In the rows, zero is written as 128.
Known rows, with every step that occurs
zulosit-setoz-zesaz-retof-zavun-kidag: [144 115  96 170 138 130  96 115 103  99 181  92 139 153 115 148 144 145
 150 140 135  80 148  98 108 136 146  63 156]
sazof-zulosit-retof-zavun-kidag: [154 115  93 174 140  83 121  90 158 130 139  85 145 107 155 125 154 146
 162 171 166 113 161 112 136 136 102  37 138]
kidag-zavun-setoz-zesaz: [129  97  74 134 131 121 111 145 136 134 203 115 144 163 108 151 159 149
  79 138 144  98 141  85 137 144 167 127 123]
zulosit-setoz-zesaz-sazof: [134 111 116 165 112 153 101 142  66 117 199  88 144 179 125 170 177 148
 123 135 175  95 118  65 111 142 165 125 122]
zesaz-setoz-zulosit-retof-zavun: [170 113  92 174  85 100 142 165 141 141 131  71 128 129 205 137 167 173
 118 154  69  93 143  92 117 112 126  40 147]
sazof-zavun-retof-zesaz: [110 117 149 153 145  86 140 156 123 145 153  58 131 113 128 114 169 136
 135 114 120 104  87 119 127 148 102 110 119]
kidag-zavun: [140 113 116 134 118 112 127 160 140 126 149 108 143 150 124 130 165 149
  86 131 136 122  93 111 139 142 146 129 116]
zavun-kidag: [126 116 141 133 114 106 116 100 122 132 148 104 157 141 128 112 166 140
 127 142 140 125 135 116 127 124 123  71 120]
zesaz-setoz: [129 125 120 150 103 106 137 164 111 123 146  83 142 130 159 126 150 140
 116 122  90 114 105 118 126 120 134  82 126]
zulosit-retof-zavun-setoz: [156 129  63 168 145  89 123 113 163 145 165  87 144 128 170 150 146 166
 120 146 136 116 168  82 121 112 125  62 132]
zavun-setoz-zulosit-sazof: [154  92 141 144  95 135 128 124 106 130 155  90 126 129 126 147 166 155
 113 163  96 114 148  98 142 114 176  85 133]
zesaz-setoz-zulosit-retof-zavun-kidag: [166 103 100 163  82  98 128 133 136 146 139  76 142 132 193 120 178 180
 131 179  76  99 171  93 121 109 118   4 155]
zulosit-sazof: [142 114 149 148 114 124 130 132  90 118 122  94 132 119 123 124 155 127
 125 140 124 115 100 124 134 116 145 110 121]
kidag-zavun-setoz-zulosit-retof-zesaz: [151  79  88 149 106 125 145 154 146 158 157  72 117 157 136 166 198 173
 104 191 101 130 125  68 153 141 157  80 126]
setoz-zulosit-retof-zavun: [172 109  98 171 100 101 135 138 155 142 121  88 134 141 186 138 173 167
 118 152 114 102 145  85 113 118 124  65 133]
zulosit-retof-zavun-setoz-zesaz-sazof: [153 123  45 173 137 116  96 113 129 144 198  87 144 156 165 158 157 160
 117 146 181  96 183  55 108 122 151  84 126]
sazof-zavun-retof-zesaz-setoz: [109 120 141 155 131  85 148 189 102 140 160  42 125 100 147 113 165 143
 138 115  77  97  88 127 133 143 102  86 131]
zesaz-setoz-zulosit-sazof: [156  98 154 152  69 135 140 173  74 119 128  76 121 120 156 128 166 150
 115 153  57  97 112 115 135 111 161  75 140]
retof-zesaz-sazof-zulosit: [134 111 134 174 134 118 135 133 100 111 153  64 129 114 121 157 163 132
 151 139 180 140  84 101 146 156 150 110 107]
zulosit-retof-zesaz: [132 113 107 160 122 108 152 135 119 144 111  69 126 137 150 140 177 130
 142 154 129 133  94  94 132 130 106  84 109]
kidag-zavun-setoz: [135 112  96 134 131 110 119 142 155 134 189 102 143 148 117 149 156 160
  83 141 133 131 124 101 147 142 163 119 119]
sazof-zavun: [107 128 114 138 140 114 137 148 134 137 150  78 136 124 141 106 154 134
 119 110 123 116  97 118 138 131 123 131 120]
sazof-zulosit-retof: [139 115 102 167 129 100 136 133 136 132 127  78 124 121 151 133 155 126
 153 151 157 122 120 105 142 145 111  85 112]
sazof-zulosit-setoz-zesaz: [134  96 119 173 132 128 118 137 103 104 192  83 136 140 103 173 158 137
 147 144 160  82 115  86 135 160 148 111 130]
retof-zesaz: [127 113 135 150 125 108 151 133 119 125 134  80 140 129 124 142 165 133
 129 134 125 131  80 107 132 133 124 102 111]
zavun-retof-zesaz-setoz-zulosit-sazof: [159  85 183 166  69 109 146 179  66 126 129  53 116 107 140 139 182 153
 132 158  54  86 109 115 123 126 136  58 141]

Rows
[145 118 140 179 128 133 111 138  82 104 189  67 135 136 127 180 166 154
 151 147 185 126 105  86 138 161 162 112 120]
zesaz-sazof-zulosit-setoz
[126 115 124 154 110 111 156 161 103 122 138  61 133 116 146 141 159 139
 129 136  86 119  80 114 134 130 127  75 125]
retof-zesaz-setoz
[ 95 121  60 136 158 137 107 147 116 126 186  82 114 143 111 119 127 117
 131  99 110  96 133 109 133 138 158 121 133]
sazof-zavun-setoz-zesaz-retof
[137 123 125 165 124 117 117 133 107 112 161  83 136 125 136 142 153 135
 135 126 188 131 110 106 136 152 154 115 108]
zesaz-sazof-zulosit
[121  99 155 155  96  98 151 196 107 148 155  40 119 110 156 120 183 160
 131 126  48  86 103 112 130 143 120  74 138]
sazof-zavun-retof-zesaz-setoz-zulosit
[146  99 119 164  87 133 139 143  98 147 124  63 121 160 167 147 204 157
 135 168 138 136 108  66 124 131 144  86 113]
setoz-zulosit-retof-zesaz-sazof
[152 122  97 161 127  88 119  93 148 141 134  91 155 134 167 119 165 156
 138 164 146 114 159 100 119 115 100  40 134]
zulosit-retof-zavun-kidag
[162  82 129 136  98 139 125 151 117 128 167  96 123 140 114 152 173 167
  85 176  97 116 135  95 155 127 192 107 134]
kidag-zavun-setoz-zulosit-sazof
[121 111 164 155 126 103 144 185  64 132 144  34 117  83 131 108 163 134
 144 136  69  90  84 136 139 129 113  87 138]
zulosit-sazof-zavun-retof-zesaz-setoz
[138 120 156 165 112  94 119 142  92 134 157  71 142 138 132 141 179 145
 130 123 166 120 103  95 108 146 130 106 105]
zavun-retof-zesaz-sazof
[126 114  82 146 118 137 119 142 118 166 178  62 118 153 173 132 188 167
 122 151 132 130 158  65 140 129 160  91 124]
zesaz-sazof-zavun-setoz-zulosit-retof
[161 124  90 187 142  87 131 129 160 125 134  79 134 105 165 144 143 143
 150 147 158 106 130 106 134 135 110  76 128]
sazof-zulosit-retof-zavun
[147  93 159 163  74  90 144 182 104 136 143  57 128 125 153 138 184 161
 124 139  64  92 110 103 117 137 127  57 133]
zavun-retof-zesaz-setoz-zulosit
[150  90 108 135 101 119 123 154 154 140 183 102 135 160 127 153 177 180
  76 154 109 122 137  86 145 141 182 106 129]
kidag-zavun-setoz-zulosit
[105 124 104 147 159 128 129 133 108 142 194  51 129 123 119 141 165 148
 130 131 148 145 108  89 150 141 156 115 115]
retof-zesaz-sazof-zavun-setoz
[141 103 120 140  97 112 127 127 136 139 172  96 137 149 141 147 168 168
 106 141 107 120 153  88 131 124 164  85 124]
zavun-setoz-zulosit
[154 130  96 160 146  89 120 114 160 129 186  93 155 118 146 153 136 166
 110 123 133 115 156 102 125 119 144  81 134]
retof-zavun-setoz
[147 133 108 155 135  99 104 107 131 109 137  97 138 127 134 109 131 138
 141 124 130 117 135 132 115 123 134  60 140]
zesaz-retof-zavun-kidag
[142 110 141 172 135 118 131 141 114 104 173  73 133 123 121 171 157 146
 151 145 151 112 100  99 143 157 139 100 125]
sazof-zulosit-setoz
[128 100 152 143 105 141 139 156 100 132 130  75 116 115 134 108 169 142
 118 142  89 101 104 118 148 119 154 117 135]
setoz-zulosit-sazof-zavun
[133 105 105 176 137 101 153 133 131 131 120  60 119 111 137 150 166 125
 168 163 146 129  93 100 149 149 106  81 112]
sazof-zulosit-retof-zesaz
